Each row was made from one path, in order. Every step used is in the known rows, and no mark comes twice. Write each row's path.
Known rows
motivi-fafus-kodu-nagof-tife: [ -2.4  33.5  41.0  16.0  10.3  -5.4  -1.2  -3.4  -2.6   5.0 -14.6  -5.4
   0.2 -10.0  13.2   0.3  -4.1  10.1 -53.7  12.9  -0.8  -5.4  12.8   5.1
   2.0]
mize-motivi-tife-fafus: [-14.0 -17.6 -11.6  13.5  19.2  -9.2  -9.9 -17.7 -31.9  -4.7  -2.5   7.6
  23.7  13.2   1.9 -28.7  -3.3   9.4 -69.8  10.5 -37.0  11.0   2.9  -2.7
  -4.1]
nagof-fafus-kodu: [  3.8  -5.6  37.9  12.3 -10.2  -1.1   5.5   6.3 -16.6   1.1  -3.7 -10.6
 -19.3   7.9   6.9 -18.2   4.4 -15.3  -5.5  11.5  27.9  -7.3  13.4   3.0
  -2.4]
kodu-tife-motivi: [ -9.3 -15.2  -8.8   6.5  12.8   2.5  -0.7 -11.1 -15.5   2.1 -13.8   6.9
  18.4  19.8   8.0  24.9   1.9  27.1   2.1  -4.9 -35.5 -12.8  -0.6   0.1
   7.9]
motivi-kodu-nagof: [  9.4  19.9  31.9   8.5  13.8 -15.2   7.6   2.6  23.4  -6.9 -15.8  -6.8
  12.2 -12.8  16.1   4.5   0.6  14.0 -17.4   2.8 -15.9 -12.4  -3.1   5.5
  12.1]
nagof-fafus-motivi-tife: [  6.6 -24.4  -5.7  13.3  -6.6   6.1   0.3  19.8 -35.0  -5.7  -8.4   4.0
  11.2  -0.6  11.0 -29.5   0.4 -14.5 -29.7  21.2   2.3 -17.9  10.5  -4.7
  -8.7]
fafus-nagof-tife-motivi-mize: [ -6.7  -4.6  -7.8   5.4  23.2  23.9   2.4  -5.4 -26.0  -7.9 -28.1  18.1
  21.9 -12.6  17.2   2.6   3.4  13.7  -9.3  -5.6 -28.4  15.7   1.6  -3.6
   6.2]
mize-tife-fafus-motivi-kodu: [ -9.3 -25.0  10.2  27.9  41.5 -16.7   0.4 -13.3 -40.4   4.0 -12.3   6.6
   1.8  -4.9   0.3 -11.3   2.2   3.0 -87.7  14.0 -27.9  20.6   4.4  -4.8
   0.0]
mize-kodu-nagof: [-11.7  23.0  56.9   4.0   5.7 -18.4   6.5 -10.0  19.8  -7.0 -14.5  -5.2
  -2.4 -13.5   7.4  -6.5   0.2  -4.9   7.3  13.9  -7.9   9.9  -6.9   2.5
  22.5]
mize-nagof-tife: [-11.0  27.8   4.6  12.2  18.7   0.0   3.4   3.6 -12.8  -0.3   7.8   6.6
   6.5 -17.5   8.3 -16.2  -1.8   6.9  17.2   3.8  -7.9  -1.9  -6.2   4.0
   5.8]
motivi-fafus-mize: [ -1.1 -10.2   8.7  17.4  12.7  18.1  -9.9  -7.9 -32.9   0.6 -13.3  -4.6
  -6.3  -8.6  -7.4   0.4  -2.0   6.6 -59.4  13.6  -1.4   7.0  10.6  -8.0
  -2.4]
mize-kodu-tife-motivi-nagof-fafus: [-12.6   1.3  32.5  18.0  17.0   1.1   2.7   0.8 -29.5 -11.4 -14.0   0.9
  14.2  14.8  11.9   6.6  12.3  12.8  -7.2  10.9 -27.7   1.2 -12.2  -2.8
   8.8]
motivi-nagof: [  6.9   5.8  -6.0  -4.9  -1.4   2.9   6.1  19.6   1.7  -7.6   0.5  -2.5
  20.6  -2.2   6.9   1.2  12.4  14.9 -17.9  -3.6  -6.2  18.3 -15.5  -5.1
  -5.7]
nagof-tife-mize-motivi: [ -5.8   2.5  16.1  15.6  34.8  14.2  -1.5 -18.7 -40.7  -7.6  -5.6  23.0
  22.9  -6.7   1.8 -15.7   5.2  15.9  22.4  -4.7 -30.4 -12.5   5.6   0.4
  -1.8]
tife-motivi-fafus-kodu-nagof: [ -8.7  22.1  27.2  16.5  -8.1 -12.0  -8.0   0.0  -4.9  -2.3 -24.3  -4.1
   2.9  12.9   4.6   1.5   1.9   2.2 -71.1   6.0 -31.8  17.4   4.2  -5.8
  13.8]
fafus-motivi-tife: [  4.0 -20.0 -24.8   8.9  -1.9  -2.7   6.0   9.6 -25.3  -2.0 -11.6   7.6
  10.3  -4.2  10.0 -16.0   1.6  -9.1 -50.0  14.3 -18.6   4.1   3.9  -5.2
   1.2]
mize-nagof-fafus-motivi: [ -0.9  -6.5  18.1  15.1  -7.0  -4.2  10.1  26.0 -20.4  -2.9  -5.1  -5.9
  -8.5  -6.6   5.0 -53.2  10.0 -12.4 -15.2  13.9   2.7   4.2  -3.7 -11.5
  11.3]
fafus-nagof-tife-motivi-kodu: [ -6.9  -3.9   3.9  20.1  29.3  21.0   7.0  -5.9 -15.9  -4.4 -20.1  16.1
  11.2  -8.8  21.0   4.8  -1.1   5.4 -19.8  -2.0 -32.2  18.1  -3.0  -1.1
   7.3]
kodu-nagof-tife-fafus-motivi: [ -9.0   1.8  43.5   7.8   6.0  -4.9  -2.9 -19.0  -8.0   1.8 -10.4  10.8
  26.9 -19.9  11.6  -0.4  -1.4   7.2 -11.9  12.9 -11.8 -11.9  11.4   0.6
   3.9]
kodu-nagof-fafus-motivi-mize: [ 13.7  -5.5  40.5  -1.3  -4.7  -5.7   3.8  17.4  -9.9 -10.6 -32.3  -5.4
  24.8 -16.9  16.6 -29.5  11.8   7.7  -3.0  12.2   2.6 -25.9  11.3  -5.5
   7.1]
fafus-mize-motivi: [ -4.2 -36.0  29.0  19.1  28.0  13.0   3.9 -17.2 -44.1  -1.2 -19.7  -2.4
   5.9  -9.2   2.1 -32.9   8.9   8.6  -6.2  10.7 -10.2  18.5   6.1  -7.1
   5.5]
mize-nagof-tife-fafus: [-20.1  22.1  11.5  14.5  14.8  -4.1  -5.4 -12.9 -18.1   0.8  12.0   9.0
   4.2 -10.0  -0.6  -9.7  -4.3   6.5 -17.4   4.8 -13.3   4.9  -2.5   2.1
   5.1]
fafus-mize-kodu: [-10.7 -13.0  47.1  19.4  16.7   8.7   5.7 -24.7 -32.4  -4.4 -15.5  -2.9
 -20.5 -16.9  -2.3  -3.7   4.0 -14.1  -0.9  20.0   2.8  20.7   3.4  -0.8
  15.5]
tife-mize-nagof-fafus: [ -2.6  -0.6  10.4   7.7  -7.5   2.6   4.7  10.7  -9.2 -14.2   0.1   6.9
  -5.0   2.1  -8.8 -27.1   5.6   3.5  15.1  -2.0 -10.3  -1.7  -5.3  -8.3
  13.2]
mize-kodu-tife-fafus-motivi: [-17.3 -20.2  39.0  19.3  18.7 -13.7   7.8 -31.5 -26.3   5.2 -13.9   0.9
 -14.8   6.8  -1.5   4.2   7.2  -1.4 -56.5  14.9 -21.8   6.3   2.0  -3.3
  19.6]
mize-kodu: [-11.0  16.8  31.6  11.4  10.4  -9.3   3.0 -11.6  -6.7  -4.3  -4.0  -2.1
 -18.9  -4.1  -2.2  -5.9   2.8 -17.7  -8.8  11.5  -5.9  13.8  -6.5   1.3
  14.0]
motivi-kodu: [  9.6  13.9   7.5  16.2  18.0  -5.9   3.0   2.0  -4.7  -4.4  -7.3  -3.9
  -3.4  -3.0   6.8   5.5   3.2   3.1 -31.6  -0.8 -13.3  -9.1  -2.1   4.4
   4.0]

Which path is each row?
[-18.8   6.5  18.8  21.5  27.0 -18.5  -5.7  -0.7 -20.0   1.7 -24.8   1.1
  12.1   5.4   8.2  -5.0  -4.4  16.9 -67.6  12.1 -36.4  28.3   2.6  -3.6
   6.2]	mize-tife-motivi-fafus-kodu-nagof
[ -3.1   3.8   6.1  18.3  27.2  -0.8  -9.5   4.7 -28.4  -0.1  -9.9  -4.2
   7.9   8.5  -2.8 -37.5   4.8  10.5 -74.0   6.3 -28.1   8.8  -0.7 -10.5
  -2.7]	mize-motivi-fafus
[ -4.5  14.3  24.4  11.4   8.2   2.0   1.9  -9.9 -23.8  -1.4   5.5   4.8
  15.6  -3.4  10.2  13.2  10.5  10.6 -43.7   3.7  -4.3  17.9   0.8   3.5
  -9.6]	motivi-nagof-tife-fafus-kodu
[-22.0  -8.0  16.0  20.2  26.5   4.8   5.0 -15.1 -15.3  -0.5 -26.9   2.8
 -11.1  13.1   6.3   7.5   0.5  11.6 -64.8   8.9 -41.7  27.6  -9.0  -9.2
  23.0]	mize-kodu-tife-motivi-fafus-nagof
[  0.1   1.7  19.7  13.6 -13.9   2.0   0.3  19.2 -27.2 -11.8 -11.5  -2.3
  14.1  17.9  10.6  -7.5  16.8  -2.1 -25.3   3.5 -14.6  20.9  -5.0  -6.9
  -1.6]	tife-motivi-nagof-fafus-kodu
[-10.5  -1.1  51.9   3.7 -14.7 -23.3   2.9 -26.4  16.1   4.2  -8.7  -7.9
  -8.6   6.0   1.7   3.8  -0.1   0.4 -47.1   7.1   0.5  17.0  11.0   2.7
  13.9]	tife-fafus-kodu-nagof
[ -0.2   1.8   3.9   7.4 -10.1   9.9  -9.1  22.7 -25.5 -16.1  -5.2   4.5
  31.5  12.9   6.5  -5.1  12.1   5.3  -7.8   1.7 -21.1   9.8 -10.4  -9.3
  -7.5]	tife-motivi-nagof-fafus
[ -6.9  -2.1  29.0  15.1   8.2 -16.0  -3.4 -22.2 -41.3  -6.4 -22.5   2.4
  -8.4  -4.9  -8.2 -11.1  16.1 -15.7 -85.0  11.1 -23.7  13.7   7.3  -8.7
  16.0]	tife-fafus-motivi-mize-kodu
[ -6.1 -16.1   3.5   1.5  19.8  25.3  12.4  -5.0  -0.4   3.6  -8.1  11.4
   4.4 -16.8  16.6  -3.4  -5.3   6.9   8.3   1.3   1.8  17.1   0.1  -1.1
  -0.1]	fafus-nagof-tife
[-17.9 -38.2  16.5  13.3  19.2   2.4   5.8 -33.1 -23.7   6.7  -8.9  -1.9
  -1.0   1.3  -0.9   9.6  -0.2  33.4 -28.4   7.5 -12.6   6.2   4.8  -2.1
  15.6]	kodu-tife-fafus-mize-nagof
[  4.7   3.0  19.6  25.1  39.5  -9.2   5.1  -0.3 -23.4  -4.8 -14.5  -4.7
   8.4   1.7   8.8 -32.6  10.9   9.3 -43.7   0.9 -32.1   2.3  -4.5  -1.6
   5.7]	mize-motivi-kodu
[-10.2  13.2  12.3  26.3  27.6  18.2  -6.3  -2.6 -44.2   0.1  -7.6   1.0
  -0.8 -22.9  -0.1 -12.8  -3.0  12.1 -46.0  15.7  -7.5   6.2   5.0  -4.6
   2.4]	motivi-fafus-mize-nagof-tife
[  1.1 -32.9  42.4  19.2  19.1   1.7  14.6 -11.0 -33.4  -0.9 -18.1  -2.3
  -5.2  22.2   8.5 -26.5  13.0  18.8  -3.6   3.5  -5.8 -16.6  13.2  -1.0
   6.9]	nagof-fafus-kodu-tife-mize-motivi
[ -5.1  20.1  36.0  12.2  29.7   4.8  -6.1  -9.8 -13.9  -9.2 -16.7  14.9
  35.8 -13.7   7.3 -14.9   0.0  31.8 -10.6   3.0 -37.1 -16.9   5.3  -2.6
   3.2]	kodu-nagof-tife-mize-motivi-fafus
[  0.8  15.4  13.8  16.4   0.7  -6.0  -0.9   2.7 -12.4   5.7  -7.9 -11.6
 -24.2   9.0  -2.4  -4.7   1.5  -4.3 -85.2   7.0   0.1  11.4   8.3  -2.5
   1.7]	motivi-fafus-kodu
[-16.0   3.2   1.6  26.5   5.9   9.2 -12.8  -0.9 -41.0  -6.4 -18.3   1.3
   0.9   1.7  -7.1 -10.2   2.1   4.8 -63.0  10.6 -38.1  27.2  -2.4 -14.2
  14.2]	tife-motivi-fafus-mize-nagof
[ -1.8 -19.0  28.9  20.2  41.9  24.5   6.2  -8.6 -59.1  -6.4 -15.2   5.3
  33.4 -20.9  14.4 -24.6  15.9  24.1  -0.8  10.8 -15.3  19.2  -0.8  -4.7
  -6.8]	fafus-mize-motivi-nagof-tife
[-11.2  -2.1  24.0  20.0  24.8  16.7   6.4 -11.1 -38.6  -0.9  -5.6   4.8
   2.0 -29.3   7.5 -13.5  -0.4   9.9  21.3  13.1   1.1   7.7   2.8   1.2
   8.8]	fafus-mize-nagof-tife
[-10.4  32.9  32.7   7.3   9.1 -17.0  -6.6  -8.9 -16.5 -18.9 -35.0   3.7
  19.6  -4.7   7.0   2.8  11.1   3.8 -13.9   2.8 -45.4   5.4  -4.6  -1.0
  25.9]	tife-motivi-mize-kodu-nagof
[ -3.9   6.4   9.3  19.4  12.5  -8.3  13.5  -4.1 -11.6   3.8 -14.6  -5.0
 -22.8  15.2  -2.6   0.0   6.2  27.4 -80.0  -1.2 -24.5   8.3   1.2  -5.3
  20.6]	motivi-fafus-kodu-tife-mize-nagof
[  4.0   8.5  41.3  17.7  35.4 -17.5   7.8   0.3   0.3  -7.0 -23.3  -7.6
  22.0  -6.4  17.7 -33.9   8.5  19.5 -28.5   3.2 -35.0  -0.9  -5.7  -0.4
  13.2]	mize-motivi-kodu-nagof
[ -6.1 -24.5  12.8  10.2  -8.3  -7.0  -4.1 -14.9 -20.9   3.8  -5.6   4.2
  -3.8   4.0  -8.9  -8.4   6.4 -13.4 -66.6   8.4 -12.2  14.3   7.7 -10.3
   4.1]	tife-fafus-motivi
[ -4.1  22.5  33.7  -0.9  12.3   0.2  -0.1  -5.9  10.6  -1.5  -6.2   7.1
  30.2 -23.2  18.5   6.9  -6.8  18.4  41.2   6.2  -1.3 -23.1   5.5   8.9
   0.1]	kodu-nagof-tife
[  2.2  24.3  -9.7  -0.3  11.4 -12.2   4.7  14.3 -12.4 -10.3 -14.6  -4.6
   5.5 -11.2   3.0 -19.9  11.7  16.6 -22.0  -6.1 -16.3   3.1  -6.7  -2.4
  16.4]	motivi-mize-nagof
[  0.2   7.3  47.8   0.4  -9.7 -19.2  16.3  -5.8  22.9   2.9 -15.9 -12.4
  -8.0  -3.0  14.0  -4.5   3.3   2.2  -7.3   5.5   7.4   9.7   5.8   5.2
  16.9]	fafus-kodu-nagof
[-10.4 -21.0  30.6  22.1  36.5 -24.8   3.3 -12.4 -18.3   1.9 -19.9   4.2
  14.9 -12.3   8.2 -10.7  -0.2  13.2 -75.9  16.7 -29.3  16.6   3.4  -4.0
   7.3]	mize-tife-fafus-motivi-kodu-nagof
[-23.7 -46.1  -1.1   5.1  31.8   0.3   3.4 -18.4  -7.3   6.9  -6.9   9.2
   0.4  -0.7   0.1  -8.5  -9.3  14.2 -54.8   7.9 -10.8  48.9  -1.5  -7.6
   0.2]	mize-tife-fafus-nagof
[ 10.9  -6.5  59.3  18.6  15.9   3.1   4.6  -0.1  -6.8 -10.4 -24.1  -9.9
  11.1 -19.8  17.8  -8.8   0.8  12.0  -0.3  17.0   6.1 -22.2   9.4   3.4
   6.7]	motivi-kodu-nagof-fafus-mize
[ -9.5  -5.6  -9.1   4.4  37.4 -13.2 -11.1 -14.8 -38.9  -4.2 -14.8   7.6
  17.6  -5.4  -2.8   2.6   1.7  24.0 -55.3   1.6 -19.4   7.7   7.6   0.4
  -4.9]	motivi-mize-tife-fafus
[ 10.7  13.8  45.5  12.5   9.9  -8.3   2.2  11.9  11.3  -9.9 -15.2  -8.9
  14.3 -10.5  18.1  -9.4   0.3  10.3  -5.1   9.1  -0.4 -28.3   2.7   5.4
   4.7]	motivi-kodu-nagof-fafus
[  3.7 -26.9  33.5  11.3   3.5   4.0  13.7  -8.5 -19.7   0.0 -12.4  -0.8
 -13.8  17.7   6.3   2.0   6.9  13.0   6.7   3.4   9.3 -24.1  15.0   2.5
   5.7]	nagof-fafus-kodu-tife-mize
[ 12.1 -13.4   0.5   4.1  -4.5   0.7  14.1  23.6 -16.5  -4.1 -11.4  -1.0
  15.1  -7.8   7.9 -16.3  21.3   0.7 -43.5   4.3 -13.6  25.2 -10.8 -14.0
   0.9]	fafus-motivi-nagof
[ -5.0  20.0  -2.1  10.9   1.3  -3.7 -10.0  17.3 -38.5 -18.2 -20.3   1.9
  17.5   4.3   2.5 -23.0  12.0   5.4 -14.0  -2.3 -31.4  -2.2  -3.4  -7.1
  12.6]	tife-motivi-mize-nagof-fafus
[-23.1 -29.3  32.1   9.3  22.5  -1.4  12.6 -35.9   0.2   4.8 -13.7   0.7
 -18.9   8.0   3.4   9.5  -1.0  10.3 -46.4   9.8 -16.2  26.8  -4.2  -3.1
  22.6]	mize-kodu-tife-fafus-nagof
[  9.6  -0.4   8.9  -0.5  -6.7  10.0   1.1  29.5 -10.4 -11.2   2.3  -4.8
  22.9   0.9   9.4 -13.1  10.8   9.2  -2.8   4.8  10.3   1.1  -8.4  -5.7
 -14.3]	motivi-nagof-fafus
[ -2.8   7.4  -9.4   3.5  -7.0   2.8  -4.3  14.0 -15.4 -12.9  -7.6   6.5
  31.0  11.2   5.3   7.8  13.2  10.5 -19.2  -5.4 -37.6  26.1 -16.4  -8.9
   0.8]	tife-motivi-nagof
[-18.6 -22.2  23.5  14.8   2.1   0.4  -2.9 -27.3 -24.5  -0.4  -2.7  -1.8
 -10.2  -7.5 -11.1  -9.7   0.8   3.3 -40.0  10.4  -6.6  28.9   3.0  -7.2
  14.3]	tife-fafus-mize-nagof
